What can hang from each mark:
sare: buri nekofu
nekofu: davaz libar sare
davaz: nopus
libar: nekofu nopus
nopus: davaz libar sare
buri: davaz libar sare

Every row comes from one small tree of marks. Brackets hold a mark, then the marks that hang from it, in alphabetical order. Every link used is in the known rows. Which tree was each row made from?
Known rows:
[davaz [nopus libar]]: [ 0.56 -0.09 -0.14 -0.08  0.32  0.37  0.16  0.38 -0.58  0.03  0.00 -0.37
 -0.18  0.04 -0.29  0.42  0.12 -0.06 -0.07 -0.24]
[buri sare]: [ 0.21  0.13 -0.04  0.07  0.20  0.40  0.16  0.32 -0.35 -0.07 -0.31 -0.42
 -0.31  0.22  0.00  0.13  0.09 -0.24  0.31 -0.21]
[sare [buri [davaz nopus] [libar nekofu]]]: [ 0.62  0.11 -0.56 -0.12 -0.06  0.73 -0.24  0.22 -0.15  0.27  0.47 -0.23
 -0.16  0.07  0.07  0.77  0.27  0.17  0.29  0.62]
[sare [buri davaz] [nekofu [libar nopus]]]: [ 0.31 -0.28 -0.58 -0.17 -0.17  0.22 -0.21  0.15 -0.12  0.01  0.30 -0.10
 -0.05 -0.07 -0.01  0.66  0.48 -0.15  0.35  0.60]
[buri [davaz nopus] libar sare]: [ 0.45  0.52 -0.06 -0.11  0.35  0.59  0.02  0.28 -0.18  0.07  0.07 -0.37
 -0.15  0.34  0.01  0.22  0.09  0.31  0.06  0.18]
[nekofu [sare buri]]: [ 0.00 -0.11 -0.21  0.07  0.09  0.47  0.12  0.02 -0.16 -0.08 -0.04 -0.31
 -0.30  0.11 -0.10  0.31  0.11 -0.33  0.61  0.25]
[sare buri [nekofu davaz [libar nopus]]]: [ 0.22 -0.20 -0.77 -0.21 -0.17  0.28 -0.32  0.08  0.01 -0.09 -0.06 -0.30
  0.05 -0.10  0.03  0.71  0.56 -0.17  0.34  0.49]
[davaz nopus]: [ 0.48 -0.06 -0.18  0.01  0.11  0.56  0.08  0.49 -0.51  0.22 -0.22 -0.15
 -0.31  0.07 -0.21  0.33  0.13 -0.08  0.15 -0.16]
[buri [davaz nopus] libar]: [ 0.54  0.28 -0.21 -0.08  0.18  0.59 -0.05  0.40 -0.36  0.16  0.30 -0.18
 -0.14  0.30  0.03  0.42  0.12  0.13  0.01  0.36]
[nekofu [sare [buri davaz]]]: [ 0.02 -0.02 -0.25  0.04  0.14  0.41  0.03 -0.07 -0.10 -0.11  0.30 -0.17
 -0.24  0.14  0.02  0.33  0.06 -0.28  0.53  0.51]
[buri [libar nekofu [nopus davaz]] sare]: [ 0.85  0.29 -0.31 -0.26  0.11  0.49 -0.12  0.19 -0.46 -0.14 -0.03 -0.73
 -0.07  0.20  0.14  0.60  0.38 -0.26  0.14 -0.21]
[sare [buri libar]]: [ 0.24 -0.01 -0.29  0.07 -0.08  0.46  0.05  0.25 -0.18  0.11  0.29 -0.43
 -0.21  0.16  0.05  0.49  0.19 -0.14  0.36  0.46]
[davaz [nopus sare]]: [ 0.38 -0.02 -0.04  0.03  0.18  0.61  0.06  0.44 -0.37  0.23 -0.32 -0.04
 -0.17  0.16 -0.18  0.28  0.12  0.10  0.27 -0.20]
[sare [buri davaz] nekofu]: [ 0.00 -0.41 -0.43  0.07 -0.09  0.33 -0.02  0.10 -0.01 -0.10  0.48 -0.10
 -0.19 -0.11  0.23  0.37  0.04 -0.04  0.30  0.62]
[nekofu davaz [libar nopus] [sare buri]]: [ 0.23  0.19 -0.57 -0.24  0.10  0.38 -0.24 -0.07 -0.06 -0.12 -0.22 -0.35
 -0.03  0.18 -0.18  0.65  0.54 -0.41  0.62  0.39]
[sare [buri [davaz nopus] libar]]: [ 0.43  0.17 -0.32 -0.07  0.09  0.57 -0.10  0.21 -0.06  0.25  0.46 -0.22
 -0.13  0.08 -0.06  0.51  0.16  0.24  0.21  0.62]
[sare buri [nekofu davaz libar]]: [-0.18 -0.27 -0.72 -0.14 -0.06  0.32 -0.23  0.02  0.04 -0.16  0.11 -0.29
  0.04  0.00  0.10  0.55  0.30 -0.11  0.27  0.65]
[sare nekofu]: [ 0.10 -0.39 -0.30  0.09 -0.09  0.42  0.12  0.35 -0.37 -0.12 -0.01 -0.20
 -0.23  0.06  0.21  0.24  0.03 -0.19  0.19  0.09]
[nekofu sare]: [ 0.13  0.01 -0.12  0.07  0.17  0.49  0.17  0.20 -0.44 -0.16 -0.20 -0.25
 -0.29  0.38 -0.02  0.23  0.03 -0.45  0.42 -0.02]
[sare [buri [libar nopus]]]: [ 0.64  0.09 -0.31 -0.01 -0.17  0.45 -0.03  0.31 -0.19  0.21  0.15 -0.43
 -0.18  0.04 -0.02  0.65  0.49 -0.25  0.46  0.29]
[sare [buri davaz [libar nopus]] nekofu]: [ 0.42 -0.09 -0.48 -0.06 -0.24  0.40 -0.13  0.17  0.02 -0.01  0.51 -0.25
 -0.05 -0.05  0.26  0.61  0.37  0.01  0.28  0.68]

Write each row's tree:
[ 0.62 -0.15 -0.06 -0.14  0.12  0.34 -0.02  0.27 -0.50 -0.07 -0.12 -0.25
 -0.03  0.04 -0.07  0.43  0.24 -0.31  0.20 -0.30]	[libar [nopus davaz sare]]
[-0.14 -0.15 -0.49 -0.14  0.09  0.37 -0.16  0.16 -0.08 -0.22 -0.21 -0.15
  0.16  0.38  0.19  0.44  0.17 -0.02  0.22  0.34]	[nopus [sare [nekofu davaz libar]]]
[ 0.73  0.22 -0.46 -0.14  0.04  0.72 -0.19  0.40 -0.44  0.20  0.29 -0.18
 -0.17  0.30  0.17  0.67  0.21  0.06  0.09  0.37]	[buri [davaz nopus] [libar nekofu]]
[ 0.46 -0.04  0.00 -0.09  0.37  0.44  0.16  0.34 -0.43  0.00 -0.11 -0.26
 -0.07  0.12 -0.28  0.39  0.06  0.12  0.04 -0.26]	[davaz [nopus libar sare]]
[ 0.89 -0.21 -0.47 -0.21 -0.05  0.43 -0.16  0.35 -0.73 -0.04  0.00 -0.39
 -0.15 -0.09  0.05  0.73  0.37 -0.58  0.16 -0.25]	[libar nekofu [nopus davaz]]
[ 0.34  0.00 -0.59 -0.08  0.05  0.81 -0.34  0.08  0.02  0.18 -0.19 -0.14
 -0.04 -0.06  0.00  0.69  0.29  0.16  0.49  0.28]	[libar [nekofu [davaz [nopus [sare buri]]]]]
[ 0.25  0.09 -0.30  0.04 -0.01  0.42 -0.06  0.16 -0.09  0.06  0.61 -0.30
 -0.12  0.21  0.17  0.51  0.13 -0.10  0.30  0.75]	[sare [buri davaz libar]]
[ 0.67 -0.18 -0.45  0.00 -0.25  0.60 -0.19  0.31 -0.23  0.25 -0.20 -0.15
 -0.17 -0.07  0.01  0.77  0.53 -0.31  0.72  0.05]	[libar nekofu [nopus [sare buri]]]
[-0.05 -0.09 -0.28 -0.09  0.12  0.28  0.08  0.25 -0.24 -0.19 -0.26 -0.40
 -0.15  0.32  0.04  0.23  0.17 -0.04  0.18  0.05]	[buri [sare [nekofu libar]]]
[ 0.33  0.11 -0.14 -0.03  0.08  0.68 -0.01  0.21  0.02  0.31  0.04 -0.28
 -0.07  0.16 -0.14  0.45  0.19  0.39  0.38  0.28]	[davaz [nopus [sare [buri libar]]]]
[ 0.28  0.09 -0.48 -0.16  0.34  0.52 -0.08 -0.02 -0.40 -0.45  0.03 -0.55
 -0.05  0.33  0.16  0.66  0.12 -0.49  0.22  0.11]	[nopus [libar [nekofu davaz sare]]]
[ 0.08 -0.41 -0.11  0.01  0.13  0.30  0.21  0.22 -0.30 -0.32  0.09 -0.31
 -0.03  0.14  0.11  0.32 -0.01 -0.04  0.05 -0.04]	[nopus libar [sare nekofu]]
[ 0.28 -0.52 -0.30 -0.13 -0.11  0.35 -0.06 -0.03 -0.05 -0.15  0.15 -0.28
  0.03 -0.33  0.03  0.45  0.26 -0.01  0.31  0.07]	[libar [nopus davaz [sare buri nekofu]]]
[ 0.74 -0.14 -0.38 -0.12  0.19  0.53 -0.01  0.42 -0.66  0.05  0.00 -0.38
 -0.21  0.04 -0.16  0.69  0.18 -0.14  0.01 -0.22]	[davaz [nopus [libar nekofu]]]
[ 0.34 -0.16 -0.38 -0.12 -0.02  0.57 -0.16  0.00 -0.17 -0.04  0.40 -0.50
  0.06  0.16  0.14  0.70  0.16 -0.01  0.32  0.36]	[nopus davaz [sare [buri [libar nekofu]]]]
[ 0.47  0.11 -0.27 -0.19  0.12  0.34  0.01  0.28 -0.55 -0.03 -0.38 -0.26
 -0.17  0.41 -0.22  0.51  0.47 -0.54  0.49 -0.07]	[nekofu [libar nopus] sare]
[ 0.75  0.38 -0.44 -0.16 -0.02  0.61 -0.16  0.25 -0.41 -0.08  0.19 -0.30
 -0.14  0.47  0.31  0.74  0.39 -0.44  0.42  0.36]	[buri davaz [libar [nekofu sare] nopus]]
[ 0.36  0.28 -0.37 -0.08  0.11  0.65 -0.11  0.16 -0.36 -0.16  0.34 -0.30
 -0.16  0.61  0.36  0.57  0.10 -0.32  0.35  0.50]	[buri davaz [libar [nekofu sare]]]
[-0.26 -0.25 -0.59 -0.10  0.02  0.38 -0.24 -0.04  0.21 -0.17 -0.03 -0.19
  0.15  0.16  0.11  0.50  0.25  0.09  0.41  0.61]	[nopus [sare buri [nekofu davaz libar]]]
[ 0.44 -0.10 -0.23 -0.10  0.30  0.34  0.02  0.13 -0.22  0.05  0.51 -0.29
 -0.16 -0.20 -0.27  0.51  0.14  0.08  0.03  0.32]	[sare [buri [davaz [nopus libar]]]]
